Each row was made from one path, in order. Every step used is in the known rows, and no mark comes twice. Write each row's path.
Known rows
nomep > komim: [  9  -1  -1   7   9  -2   2   9   7  -2  -8  11  10  -4  -4   0  -3  -4
   2  -5  -5  -7  -6  -1 -21  -6  11   2   8 -11   4   2 -17  -3  -4   9
  10]
pufi > komim > fesa: [-11   4  15  19  -2   5  -3   7  21   6 -23  -2   6  18   9   0  21  -4
   7 -16 -12 -13  -3   2  -6   3  25   2   7   0  -2   6  -7   9  -5  14
  12]
sodefa > nomep > komim: [  8   6 -12   6  -6   4 -14   5  11  -1 -14   3  17   1  -2  11  -9  -6
   5  -6  -4  -4 -14   4 -13  -4   6   9  15   4  -1  11 -25  -1 -12   6
  23]
vinok > zomu: [  1  -3  11  -6  -2 -21  10  -2  -3   7 -11  -7   1  -4  -6  -8  13  12
  20 -13  -5  -4  -1  -5 -19  17  -2   4   5   0   7  -3   4   1   6   0
  -3]
pufi > komim > nomep > sodefa > fodos: [ -8  -3   6  15   9   3  -2   0  33  13 -22 -20  -3  20  10   5  12   0
   4 -28 -10  -9  -7  10   8   2  10   9   8  -3  -9 -16 -36  16  -5  12
  19]
vinok > moge > komim > fesa > kofe: [ -2  13   4  15 -11  -5  -9  13  26  20  -4  -9   3  34   5 -27  21   1
  30 -12   6  -5 -15  -9   5   0  -7   6  13 -22   9  -6  -8  15 -26   2
  -2]
vinok > moge: [  6  -9   8   6  -8  -3  -1  10  10  -8  -4 -12  -4  13  -2  -1  14   4
  24 -13  -1  -6  -8  -1   0  -4 -13  12   5 -16  10  -2 -12  11 -15  -2
   1]
pazut > kofe: [ -3  -6  20  10 -17  -5  -2  14  -5   7 -12  -2   1   2   3  15   6  -2
   2 -10   9 -20   7  -8  -5   3  -3  -8  11   9  11   0  -4  -3   0  -3
   6]
pufi > komim: [ -2 -14  14  12   2   1   7   2  14   0 -18  -8   1   4   4  10  14  -4
   8 -16 -13  -9   2   7  -7   2  18   7  -1  -2   1  -4 -13  -1   0  11
   5]
vinok > moge > komim: [  9  -5   6   7   3  -5  -3  17  15   5   4 -14  -4  19   1 -10  10   4
  27 -11  -2  -1 -10  -1   3 -10 -16  24   8 -24  18 -15 -19   3 -19   3
  -5]
moge > komim > zomu: [ 16  11  15   2   9 -10  16   6  10  17  -2  -4   5   1  -1 -16  17  -2
  24  -6 -12   0  -2  -1   1  -1  -2  30   5 -12  16 -19 -11 -17  -1  32
  -7]
sodefa > fodos: [  6   2   6  -3  -6   1   1  13   4 -11 -16 -12   1   4  -2   0   7  -1
  12 -19   0 -14  -9  -1  -1   5  -1   7  -3 -10   3   1 -27  15 -14   4
  13]
fodos > sodefa: [  4 -20  10  12   3   2  -4 -13  14  11 -13   1   5   3   2 -15  15   2
  18 -15   1 -11   0  -3   6   9  -9  -5   8  21  -4  -3 -10   6  -6   2
  14]
sodefa > fodos > komim > zomu: [ 13  14   8  -4  11   1   8  28   8  -5 -14  -7   8  -7  -4  -3  12  -7
  11 -10 -10  -4 -11   4 -11  -1 -16  20  -3 -14   2 -14 -14   9 -10  31
  10]
moge > komim > fesa: [  1  17  12  12   2  -3  -3  12  15  17  -4   3   9  17   5 -16  12  -2
  19 -13  -4  -8  -4  -1   1  -5   2  10  12 -13  10   1 -13   3 -15  12
   3]
fodos > sodefa > nomep > komim > fesa > kofe: [ -5   7 -14  23 -11  11 -28 -12  31  26 -26  11  21  17   3 -22   8  -5
  10 -10   9 -10 -17  -9   2  17   1 -16  25  29 -16  10 -12  15 -19   2
  33]
fodos > komim > zomu > sodefa > nomep: [  9  11   3   1   4  -4  -4  18  24  10 -26  -2  17  -8  -2   6  20  -1
  18  -6 -10  -2  -8   5  -4   3  -8  28  -1  20   0 -11  -6  -4  -9  28
  13]
pazut > komim > nomep > sodefa > fodos: [  2   8  18  14  11   0 -11  17  25  25 -18 -16   0  17   6   7   5 -11
  10 -24   1 -12 -15  -8   0   4 -18  -2   1   3  -9 -16 -34  20  -8  18
   5]
vinok > moge > komim > fesa: [  0  11   6  14  -2  -1 -10  21  23  12   0  -9   0  31   4 -20  16   3
  29 -11   0  -3 -14  -3   3 -15 -11  20  16 -23  15  -5 -15  11 -24   4
   0]
zomu > kofe: [ -4  -6  17  11 -12   2   0   5  -2   4 -23 -13   2   1  -1   6  17   6
  13 -14   1 -23  21  -1   0   9   8   1  -3  16  19  -1  -4   0  -7   1
  13]
moge > komim: [  9  -3   9   5   7  -7   2   8   8  12   1  -4   4   2   1  -7   6   0
  18 -11  -5  -5   0   3   0  -4  -2  14   4 -11  16 -11 -16  -7  -9  11
  -3]
vinok > zomu > sodefa > fodos > komim > moge: [ -9   2  -1 -12  11 -15  -6  28  24  11 -23 -11 -10  -5  -9  -2  27  16
  16 -11   3   4 -17  -7 -18  10  -6   4  -1   7   3 -20 -19  17 -18   4
   3]
pazut > komim: [  7  -2  26  13   5  -1  -3  18   4  11 -14  -6   4   4   1  13   6 -17
  16 -10  -3 -12  -4 -11 -15   5  -8  -3  -9   3   3  -5 -11   2  -2  19
  -8]
nomep > sodefa: [  1  -1  18   8   4  -8   3 -16  15  10  -8  -2   1  13  -6  -5   5  -9
  16 -24  -6  -6   7   5   8   7  -2  -7  -3  14  -1  -4  -5   1  -4  11
  12]
fesa > kofe: [  5  -5  10   7 -19 -11   6 -11  10   9 -13  -4   8   5  -2 -11  18  -6
  16 -15   4 -16   3  -7  -2  20   4 -18  -3   3  -1   2  -1   9  -5   3
   4]
vinok > zomu > sodefa: [ -7  -2   7  -9  -2 -22   5   2  13  15 -27  -7  -1  -6  -5  -7  23  22
  29 -15  -1  -6  -3 -11 -12  20   9  14  -1  17   7  -5  -8   0   3  -5
  -2]
zomu > komim > nomep: [  3  -3  19   7 -16  -5  -3  10  13  11  -7 -18   5   7   6   9   5  -6
   2 -12 -13 -20  -1   3  -6   2 -17   5   7 -11  -1  -7 -17  13   3   9
   9]
zomu > komim > fesa: [ -6  19  28   7 -20   2  -8  14   9   8 -11  -5  10  15   1  -4   7 -14
   5 -11 -12 -19   0  -1  -9   2  -6  -5   2  -1  -2   8  -2  16  -3  14
  14]
zomu > komim > nomep > sodefa > fodos: [ -3  10  18   2  -9  -1  -7   6  21  15 -13 -23   1  18   3   3   0  -9
   3 -24 -10 -15  -6   5   5   1 -20   1   2  -4 -10 -15 -28  23  -3  12
  20]
nomep > komim > fesa > kofe: [ -3  18   0  18  -7  -2  -5   5  19  14 -16  16  16  11  -1 -21   7  -7
   4  -7   4 -14 -11  -8 -19   6  19 -17  15  -8  -4  11  -4  11 -12   9
  16]
pufi > komim > moge: [ -3 -16  18  12   3   1  -1   7  24   5  -8 -10 -13  10   0  13  26  -6
   2  -9  -9  -2  -4  10  -2  -2  18  -6   4  -2   3 -11 -14   5 -15  20
   3]
zomu > komim: [  4  -1  25   0 -15  -2   0  10   2   3  -6 -12   4   2  -4   7   3 -14
   5 -10 -14 -15   6   1 -10   3 -11  -2  -8  -1   2  -4  -5   7   1  14
   9]

Which path is each row?
[  8   6  11   2  13  -8   9  19  22  10 -20   2  12 -12  -2  -1  23   0
  18  -6 -11  -5  -3   1  -9   4  -5  24  -5  11   4 -17   0  -6  -1  31
   2] => fodos > komim > zomu > sodefa
[ -1  19  27  19  -2   2 -12  24  11  18 -19   1  11  16   4   3  13 -16
  16 -11   0 -15 -10 -15 -15   3  -2  -9   0   3  -2   6  -7  11  -8  20
  -2] => pazut > komim > fesa
[  4 -15  -4  12  -9   8 -20 -16  18  11 -19  -5  11   7   3  -3  10   0
  18 -15   1  -9  -7   0  13  12 -13   0  14  35  -9   4 -17   7 -13  -1
  25] => fodos > sodefa > nomep
[  0   7   7   2  19   1  -2  10  17   3 -12  -4   4   7  -6  -3  -1 -10
   7 -24  -4  -2  -3   9   0  -2 -17  -7  -8   5  -6 -14 -15  16 -13  17
  19] => nomep > sodefa > fodos > komim
[  7  20  -3  -3  11  -1   6  23  21   4 -28   6   7 -10  -5  -9  15   3
  13  -4  -5  -5 -17 -10 -12   1  19  33   4  -3   1 -10 -31  -5  -2  25
  13] => nomep > komim > zomu > sodefa > fodos
[  0  17   9  15  -9  -7  -3   3  22  28  -8   1  11  21   5 -29  18  -5
  20 -13   4 -10  -5  -8   3   7   6  -6   9  -9   7  -1  -4   8 -16  11
   0] => moge > komim > fesa > kofe
[ -6   5  20  -3  -3 -20   1  -4  13  27 -11 -19   1  11  -1  -7   4   5
  11 -19 -12  -7  -2   4 -14  14 -21  -2   6   3  -5 -18  -3  11  12   7
   5] => vinok > zomu > komim > nomep > sodefa
[  4  -5   8  15  20  -8  -1   5  27  18  -6  -3  11   7   4   3   4  -3
   5 -20  -8  -8  -3  15  -2  -5 -23  -6   9   1  -5 -17  -8  12  -9  15
  13] => fodos > komim > nomep > sodefa
[  7 -12  14   7  13  -3  -5  22  16   4   3   2  -2   1  -7  10  17 -10
   3  -4  -3  -1  -7  12 -12  -8 -15 -17   2  -2   5 -14  -4  10 -25  19
   3] => fodos > komim > moge
[ 15   7  10   4   4  -7   6  17  17   9   2 -14  -2  13  -1 -17  17   3
  32  -4  -7   5 -11  -1   4  -9 -16  38   9 -25  19 -21 -13  -7 -12  22
 -10] => vinok > moge > komim > zomu
[  1   3  11   2  20   0  -9  13  27   8  -4  -5  -7  14 -10  -1   8 -13
   3 -20  -2   4  -8  12   3  -4 -18 -16  -3   4  -5 -19 -18  20 -27  21
  17] => nomep > sodefa > fodos > komim > moge
[  7   3   2  -1  11   2  -1  28   6  -9 -13  -7   7  -2  -2   6   4  -4
   5 -15  -3  -8 -10   6 -13  -5 -16   3  -5 -13   0  -7 -21  19 -16  12
  15] => sodefa > fodos > komim
[ -4   6 -12  21  -3  15 -29  -4  26  17 -23  12  20  15   5 -12   3  -3
   9  -9   4  -7 -19  -3   0   4  -1  -2  28  25 -12  12 -19  10 -17   3
  33] => fodos > sodefa > nomep > komim > fesa
[ -2  19  15   4  15   5   2  13  16  12 -24 -13   5   5  -7  -7  10  -6
  11 -19  -6  -5  10   7   1   4 -11   8  -7  16   5 -24  -6   6 -12  30
  22] => nomep > sodefa > fodos > komim > zomu > kofe
[ -8  25   7  10   6   1  -9   5  28  17 -19  -1  10  22  -3 -21   8 -13
   8 -26   3  -9  -6   2   0   9  -9 -25  -2   7 -13  -6  -5  29 -21  17
  23] => nomep > sodefa > fodos > komim > fesa > kofe
[ -1   2   5   7   3  -5  -4  -2  26  12 -15 -15   0  19   4  -3   7   3
  11 -29  -1 -12  -9   5  13   5 -10   4  11  -4  -8 -10 -35  21 -12   4
  19] => komim > nomep > sodefa > fodos
[  2   2  -4  16   0  16 -17  -4  18  20 -29   0  16  -1   0  -9  10   1
  12  -2   1  -6  -2  -3   2   9   0  15  22  36   1  -8 -14  -7  -7  16
  31] => fodos > sodefa > nomep > komim > zomu > kofe
[ -2   4  -3  -2   9   0  -5  30  23   0 -28  -6   4  -7   0   5  16   5
  15 -18   0 -10 -10  -4  -5   1  -3  13  -9   7  -1 -10 -27  16 -17   4
  14] => zomu > sodefa > fodos > komim
[  3  -5  30   1 -14  -2  -7  14  11   7   2 -13 -10   8  -8  10  14 -15
   1  -3  -8 -10  -1   4  -6   0 -13 -13  -2   1   2 -11  -8  12 -12  18
   5] => zomu > komim > moge
[  9   1  -8  11   3  10 -13  -8  21  17 -21   7  17   0  -1 -13   6  -4
  14  -3  -4   0 -16  -1   0   6  -6  17  22  25  -9  -3 -17  -5  -6  19
  25] => fodos > sodefa > nomep > komim > zomu
[  1   8   2   7  14  -6  -3   6  29  25  -4 -15  -2  22   8 -12   3   2
  16 -25  -2  -4 -10   6  15  -6 -12  15  13 -14   5 -21 -40  10 -16  10
   9] => moge > komim > nomep > sodefa > fodos
[  6   1  -9   7  -4   5 -20  10  19   1  -8   3   5   8  -6  13   1  -8
   1   0   0   1 -22   5  -9  -7   5  -2  19   6   1   4 -26   3 -27  11
  19] => sodefa > nomep > komim > moge
[  9  -6   4  11   6 -10   3   8  19  22   0 -11   5   9  11  -3   9   9
  16 -14  -4  -8  -9   4   4  -6  -8  20  17 -20  12 -13 -28   1 -11   7
  -2] => moge > komim > nomep
[  4  -8 -14  15   2  11 -23  -8  20  12 -17   7  15   4   1  -5  -2  -3
  10  -7   2  -4 -15  -1  -1   5  -3   1  20  28 -11   3 -23   4 -12   4
  29] => fodos > sodefa > nomep > komim
[ -8   3 -11  -6   1 -15 -17   9  27  18 -24  -3  -1  -1  -9   3  16  16
  15  -4   3   6 -22  -7 -18  11  11  10  15  23   2  -6 -21   2 -15   0
  10] => vinok > zomu > sodefa > nomep > komim > moge
[  8   6   8   3   4  -9   3  17  29  15 -10 -13  -4  11  -1 -18  28  11
  39  -6  -4   3 -12  -8  10  -5  -7  48   5 -11  19 -25 -20  -8 -14  17
 -10] => vinok > moge > komim > zomu > sodefa
[  2  -1  23  20  12  -6  -7   9  24  32 -15 -12   5  19   7   7   4 -13
  13 -20  -3 -11  -8  -7  -2   7 -15  -6   2   9  -6 -15 -20   9  -2  19
   0] => pazut > komim > nomep > sodefa
[ -7  21   9   7  14   4  -9  14  23  10 -15   0   7  20  -4 -12   2 -11
   8 -26  -4  -5  -7   7   0  -2 -12 -10   0   2  -8  -4 -11  24 -19  18
  25] => nomep > sodefa > fodos > komim > fesa
[ 13  18  -6   4  -5   2  -4   5  12   2 -17   3  18  -2  -3   4   0  -7
   8   0  -8   0 -17   2 -11   0   6  25  16   4  -1   4 -17 -11  -7  26
  18] => sodefa > nomep > komim > zomu
[  7  18  13  -2  19  -1   5  10  18   8 -13  -6   6   6  -8  -9   6 -12
  11 -20 -10   2  -3   9   0   2 -16   9  -5   4  -7 -21 -11   7  -9  32
  15] => nomep > sodefa > fodos > komim > zomu
[  6  -6   4   7  10  -1  -3  14  16   3   1  10  -5   2  -9   3   7  -6
  -1   1  -2   1 -14   2 -17  -7   9 -11  13  -9   6  -6 -19   0 -20  16
   8] => nomep > komim > moge
[ -7   3  -8  -7  11 -17  -4  25  24  15 -30 -16   3  -4   4  -2  20  24
  17 -18   1  -6 -19  -6 -16  12  -9  18   6   0   0 -18 -25  19  -7  -3
   7] => vinok > zomu > sodefa > fodos > komim > nomep
[  7   6  21   8   7   1  11  21   4   9 -19  -5  12 -10  -3   1  21  -2
  10  -3 -10 -10  13   6 -11   2  -9  13  -3  10  15 -18  11  -6  -5  31
   8] => fodos > komim > zomu > kofe
[ -2   2  24   9  -7  -6  -4  -3  22  21  -8 -17   4  16   3   2   1 -10
   4 -20 -13 -15   2   8   4   2 -20  -2   4   2  -5 -13 -15  13   2  13
  17] => zomu > komim > nomep > sodefa
